Each row was made from one small tree. Brackets hold a mark, then the marks that hang from it, in alphabetical order. Every link used is in the known rows. Write each row's tree.
Known rows
(gupe (fasin bobe fanoguk) vobe): [ 1.84  0.94 -0.14 -1.15  3.34 -1.80  0.25  1.55 -2.55  2.39 -1.09 -1.46
  2.94  0.54  0.40 -0.43 -1.01  1.46  0.30 -0.75 -0.56 -0.87  1.29 -1.29]
(gupe (fasin bobe) sobe vobe): [ 1.92  0.74 -1.39 -0.01  0.86 -4.00  0.38 -0.29 -0.80  2.06 -0.76 -0.07
  1.55  0.43  2.02 -0.58  0.37  0.41  1.35  1.17 -1.34 -3.34  2.38 -1.32]
(momok fanoguk): [-1.32  1.94  1.47 -1.85  2.61 -2.30 -1.58 -2.58 -0.39  2.81 -3.07 -0.74
 -0.08  1.44  0.68 -1.16 -2.12  2.37  0.36  0.92  0.51  1.34 -0.30 -0.17]
(ronuv (gupe (fasin bobe fanoguk gubebun) vobe)): [ 0.61 -1.31 -1.05 -1.41  3.00 -1.67  0.82  3.90 -3.06  2.63 -1.30  3.02
  1.98  1.13 -1.92 -0.40  0.38  2.09  1.24  1.63 -1.46 -0.25  0.11 -1.93]
(ronuv (gupe (fasin bobe fanoguk) vobe)): [ 1.25 -1.08 -0.23 -1.45  3.07 -2.95  0.62  2.45 -3.32  3.25 -2.41  1.11
  1.60 -0.04 -0.09 -0.45 -0.33  2.85  0.63  0.55 -0.85  0.11  0.69 -1.56]
(ronuv (gupe (fasin fanoguk gubebun) sobe vobe)): [ 0.12 -0.79 -2.22 -1.30 -2.08 -0.66  1.15  2.59 -2.15  2.17  0.70  2.38
  0.59  0.22  0.43  0.33  0.13  1.52  0.94  2.27 -2.56 -0.85 -0.30 -1.33]
(vobe (gupe (fasin bobe fanoguk)) molof): [ 1.74  0.07  1.34 -0.58  2.73  0.47 -1.48  3.61 -2.38  3.54 -2.62  0.20
  2.21  0.57 -0.77 -0.51 -1.85  1.40  0.84 -0.93  1.00 -0.92  0.98  1.72]
(gubebun (fasin bobe)): [ 1.37  1.74 -0.84 -1.21  3.70 -4.17 -0.66  2.62 -0.57  3.59 -2.16  2.82
  1.49  1.16  0.22 -1.65  0.48  2.41  1.46  2.45  0.59  2.76  2.62 -1.49]
(vobe (gupe (fasin gubebun) sobe) molof): [ 0.32  1.09 -0.97  0.39 -3.47  0.95 -1.14  2.15 -0.02  2.25 -0.48  3.66
  0.55 -0.21  0.74 -0.07 -0.68 -0.31  1.52  1.93 -1.28 -3.01  0.16  1.73]
(kitula (fasin gubebun)): [-0.44  4.11 -1.78 -1.03 -0.22 -1.75 -1.31  0.64 -0.81  0.27 -0.02  3.18
  0.47  1.31  0.00 -1.24  0.26  1.62  1.23  1.68 -1.20 -0.30 -0.23 -1.79]
(vobe (gupe fasin sobe)): [ 1.63 -0.21 -1.35 -0.68 -3.10 -1.10 -1.41 -0.50 -0.26  2.23 -1.27  4.60
  0.20 -0.95  3.15  0.06 -0.84  0.90  0.23  0.32 -0.46 -1.07  1.85  0.63]
(vobe gupe): [ 0.70  1.50 -0.25 -1.26  0.90 -0.39 -2.08  0.95 -0.70  2.02 -3.19  1.77
  0.37 -0.30  1.99 -0.84 -1.99  2.31  0.04  0.78 -0.08  0.70  0.57  0.02]
(sobe (gupe (fasin fanoguk gubebun))): [-0.02  0.07  0.93 -2.32 -2.43  2.02 -0.88  0.12 -2.44  1.83  1.41  5.84
  3.17  1.84 -1.76  0.22 -1.56  1.33 -0.41 -1.74 -0.95 -0.58 -1.20  0.08]
(vobe (gupe (fasin bobe gubebun) sobe) molof): [ 1.27 -0.22 -0.66  0.61 -0.24 -0.27 -0.97  2.76  0.10  2.76 -0.98  3.96
  1.27  1.66 -0.79 -0.57  0.26 -0.56  2.46  1.76 -0.43 -3.34  1.41  1.30]
(vobe (gupe (fasin fanoguk gubebun) sobe) molof): [ 0.70  0.53 -0.49 -0.44 -2.60  3.08 -0.86  3.49 -1.01  2.66  0.51  1.66
  1.28  0.55 -0.10  0.35 -1.31 -0.04  1.12  0.82 -0.70 -1.70 -0.28  2.13]
(molof (vobe (gupe fasin))): [ 1.62  2.15 -0.80 -0.83  0.64 -2.24 -1.29 -1.47 -0.87  2.95 -2.03  0.98
  1.21 -1.72  3.28  0.05 -2.02  1.57 -1.15 -1.32 -1.03  1.17  1.72  0.99]
(sobe gupe): [-0.09  1.62  1.34 -1.80 -0.53 -0.60 -1.65 -1.68 -1.01  1.45 -1.45  2.53
  1.55  1.18  0.45 -0.67 -1.96  2.42 -0.30 -0.25 -0.60 -0.82 -0.50 -0.62]
(molof (vobe (gupe (fasin fanoguk gubebun) sobe))): [ 1.73  0.11 -2.31 -1.27 -0.97  1.27 -0.18  1.05 -0.46  2.86  1.27  1.16
  1.67  1.49  1.25  0.64 -1.34  0.29 -0.36 -1.26 -1.52  1.28  1.05  1.15]
(vobe (gupe sobe) molof): [ 0.56  1.69 -0.42  0.04 -1.18  0.16 -1.59  1.68  0.37  2.67 -2.26 -1.25
 -0.43  0.15  2.20 -0.72 -1.65  1.16  1.35  2.14 -0.28 -1.98  0.54  1.36]
(sobe (gupe (fasin fanoguk gubebun) (vobe molof))): [-0.58  3.24  1.24 -0.60 -2.19  2.75 -0.16  2.45 -3.25  1.08  0.89  0.45
  3.46 -0.03 -1.26  0.22 -2.31  0.82  0.44 -1.05 -2.36 -3.83 -2.28  0.66]
(ronuv (gupe (fasin fanoguk))): [ 0.28 -1.04  0.40 -2.35  0.11 -1.69 -0.43  0.91 -2.97  3.65 -1.78  3.34
  0.63 -0.70  0.34 -0.03 -0.91  3.27 -0.57  1.00 -0.37  1.92  0.43 -0.53]
(ronuv (gupe (fasin bobe fanoguk) sobe vobe)): [ 1.81 -2.13 -1.28 -1.00  1.00 -3.06  1.08  1.86 -2.49  3.51 -1.28  0.96
  0.72  1.03  0.59 -0.17  0.72  2.12  1.22  1.30 -0.92 -0.92  1.29 -1.50]

Write each row's tree
[-0.28  4.22 -0.64  0.54 -0.23 -1.47 -0.02  1.01 -0.31  1.66 -1.11 -5.86
  0.35 -0.57  2.59 -0.82 -1.22  0.91  1.51  3.29 -2.09 -3.87  0.25 -0.39]  (gupe sobe (vobe molof))
[-0.19  4.96  0.62  0.36  0.13 -2.13 -0.39  0.48 -1.88  1.85 -1.59 -3.05
  1.46 -2.94  2.26 -0.39 -1.43  1.03  0.62  1.77 -1.97 -4.07  0.20  0.06]  (gupe fasin (vobe molof))
[ 1.10  1.65  2.09 -0.34  0.97  0.17 -0.26  1.82 -3.49  2.13 -0.96 -0.43
  3.41  1.09 -1.17 -0.25 -2.02  1.26  0.82 -1.87 -0.86 -3.64 -0.56  0.54]  (sobe (gupe (fasin bobe fanoguk) (vobe molof)))
[ 2.01 -0.97 -0.50 -0.68  0.75 -3.73 -0.42 -1.28 -0.05  3.08 -0.76  2.50
  1.21  1.72  0.94 -0.66  0.79  0.55  1.02  1.24  0.05 -1.99  3.02 -0.81]  (gupe (fasin bobe) sobe)
[ 0.82  0.65  0.43  0.20  1.94 -0.21 -1.48  3.26 -0.87  2.54 -2.52  4.05
  2.00  0.77 -1.58 -0.86 -0.63  0.12  1.91  1.34 -0.15 -2.74  0.83  1.35]  (vobe (gupe (fasin bobe gubebun)) molof)
[-0.83  3.97  0.95  0.16 -2.33  0.57 -0.52  0.80 -2.02  0.69  0.10  2.07
  2.79 -1.13 -0.43 -0.12 -1.56  0.39  0.90  0.33 -2.80 -5.47 -1.98  0.38]  (sobe (gupe (fasin gubebun) (vobe molof)))
[ 1.71  1.54 -0.10  0.29  1.74 -1.21  0.54  2.65 -1.64  2.91 -0.30 -4.03
  2.11  0.88  0.50 -0.35 -0.69  0.41  1.59  0.69 -0.82 -3.86  1.17  0.16]  (gupe (fasin bobe fanoguk) sobe (vobe molof))
[ 1.19  2.17 -0.45  1.11  1.09 -3.29  0.28  0.78 -0.71  2.57 -1.36 -2.48
  1.45 -0.01  1.50 -0.63  0.17  0.01  2.06  2.04 -1.35 -5.36  1.70 -0.17]  (gupe (fasin bobe) sobe (vobe molof))
[ 1.40  1.02 -2.54 -0.45 -1.17 -1.12 -0.55 -0.36  0.59  2.33  0.26  2.73
  1.06  0.40  2.33  0.25 -0.74 -0.05 -0.03  0.00 -2.01 -0.21  1.51  0.83]  (molof (vobe (gupe (fasin gubebun) sobe)))
[ 1.31  1.34 -1.46 -1.02 -1.44 -0.85  0.40  0.11 -2.00  1.97  0.98 -2.16
  1.70 -0.70  2.68  0.31 -1.02  0.98  0.06 -0.06 -1.64 -1.47  1.05 -0.81]  (gupe (fasin fanoguk) sobe vobe)
[ 0.20  3.35  0.18  0.66  3.24 -2.04  0.09  2.93 -1.33  1.84 -1.25  0.00
  2.68  0.08 -1.11 -0.97 -0.18 -0.01  2.05  2.58 -1.91 -4.90  0.40 -0.46]  (gupe (fasin bobe gubebun) (vobe molof))
[ 1.82  0.19  0.94 -1.44  1.25 -0.42 -0.30  0.27 -3.49  1.72 -0.59  1.87
  3.53  1.42 -0.73 -0.08 -1.75  1.72  0.16 -2.67 -0.71 -1.88  0.02 -0.73]  (sobe (gupe (fasin bobe fanoguk) vobe))
[-0.24  4.05  1.63  0.16 -2.53 -1.02 -0.81 -0.46 -2.69  1.53 -1.27  0.35
  2.19 -2.04  1.24 -0.13 -2.01  1.42  0.35 -0.30 -2.14 -4.96 -1.08  0.56]  (sobe (gupe fasin (vobe molof)))
[ 2.39 -0.77 -2.48 -0.12  1.73 -2.08 -0.31  0.17  0.69  3.01 -0.54  3.49
  1.68  2.22  0.53 -0.22  0.22 -0.33  0.87 -0.05 -1.17 -0.50  2.81  0.44]  (molof (vobe (gupe (fasin bobe gubebun) sobe)))
[ 0.78  1.43 -1.17 -1.62  3.18 -0.75 -0.87  3.01 -1.65  1.29  0.03  2.15
  1.80  4.51 -2.55 -1.31  0.28  1.72  1.70  0.22  0.34  0.92  0.41 -1.91]  (kitula (fasin bobe fanoguk gubebun))
[ 1.00 -1.87  1.21 -2.10  0.44  1.12 -0.75  1.15 -2.36  2.46  0.73  6.66
  3.77  3.98 -3.47 -0.23 -0.70  1.04  0.49 -1.89 -0.17 -0.81 -0.26 -0.31]  (sobe (gupe (fasin bobe fanoguk gubebun)))
[ 2.11  1.19 -2.00 -0.40 -1.14 -2.51 -0.85 -2.05  0.17  3.18 -0.82  0.68
  0.43 -0.99  3.97  0.21 -1.22  0.80 -0.59 -0.92 -1.22  0.12  2.58  1.02]  (molof (vobe (gupe fasin sobe)))
[ 1.09 -0.06  0.66 -0.66  2.25  2.01 -1.08  4.98 -1.74  2.90 -1.43  2.73
  2.81  1.79 -2.43 -0.45 -1.29  0.47  1.45  0.11  0.30 -1.18  0.26  1.53]  (vobe (gupe (fasin bobe fanoguk gubebun)) molof)
[-0.06  1.48 -0.61 -0.93 -0.59 -4.24  0.17 -0.01 -2.79  2.40 -2.56  2.14
  0.09 -3.03  2.31 -0.30 -0.25  2.85  0.18  2.08 -2.12 -0.99  0.35 -1.49]  (ronuv (gupe fasin vobe))
[ 1.51  0.61 -0.63 -1.91  3.85 -2.19 -0.36  3.92 -1.48  4.08 -0.91  1.68
  2.11  2.22 -0.64 -1.21 -0.26  2.61  1.03  0.90  1.17  4.45  2.09 -1.16]  (gubebun (fasin bobe fanoguk))
[ 1.91 -2.28 -1.95 -0.44 -0.28 -1.08 -1.04  1.41  0.33  2.33 -0.76  6.30
  1.39  2.40 -0.22 -0.43  0.68 -0.25  1.66  0.94 -0.26 -1.54  2.07  0.04]  (vobe (gupe (fasin bobe gubebun) sobe))
[ 0.53  2.48  0.55 -0.91 -2.66 -1.51 -0.74 -1.87 -2.48  0.97 -0.64  3.10
  2.31 -1.67  1.90  0.01 -1.82  1.61 -0.24 -1.37 -2.00 -3.04 -0.58 -0.71]  (sobe (gupe fasin vobe))
[ 0.49 -1.26 -0.86 -1.22 -2.38 -4.06 -0.19 -1.12 -0.82  3.45 -1.53  4.68
 -0.93 -0.95  2.08 -0.14  0.70  2.11  0.52  2.61 -1.13 -0.57  1.49 -0.79]  (ronuv (gupe fasin sobe))
[ 0.46  2.57  0.94 -0.11 -0.98 -0.37 -1.97  0.96 -1.52  2.42 -2.90  1.96
  0.91 -2.35  1.95 -0.30 -1.99  1.26  0.42  0.73 -0.21 -2.10  0.54  1.80]  (vobe (gupe fasin) molof)
[ 1.61 -0.56 -1.83 -0.73  1.30 -0.39  0.91  2.33 -1.23  1.84  1.46 -0.01
  2.79  2.59 -0.72 -0.22  0.36 -0.21  1.56  0.85 -1.44 -2.25  1.31 -1.20]  (gupe (fasin bobe fanoguk gubebun) sobe vobe)
[ 0.03  3.27  1.98 -0.58 -1.78  1.17 -0.58  1.13 -3.83  1.55 -0.17 -1.42
  2.81 -1.22  0.34  0.31 -2.95  1.66 -0.13 -1.78 -1.57 -3.33 -1.78  0.71]  (sobe (gupe (fasin fanoguk) (vobe molof)))
[ 0.27  0.43 -1.39 -0.90 -2.26 -1.40 -0.28 -0.57  0.39  1.80  1.03  4.46
  1.16  0.69  0.86 -0.09  0.46 -0.10  0.81  2.30 -1.50 -1.63  1.30 -0.46]  (gupe (fasin gubebun) sobe)
[ 0.95  2.07 -1.61 -0.18 -2.50 -2.95  0.16 -1.41 -1.06  1.46 -0.21 -0.34
  0.91 -1.74  3.69 -0.05 -0.30  0.61  0.59  1.35 -2.03 -3.28  1.32 -1.06]  (gupe fasin sobe vobe)
[ 1.34  0.56  0.02 -0.44 -2.36  1.89 -1.20  2.35 -1.52  3.37 -0.52 -0.18
  0.75 -0.44  1.77  0.30 -2.00  0.83  0.63 -0.09 -0.03 -1.37  0.44  2.26]  (vobe (gupe (fasin fanoguk) sobe) molof)
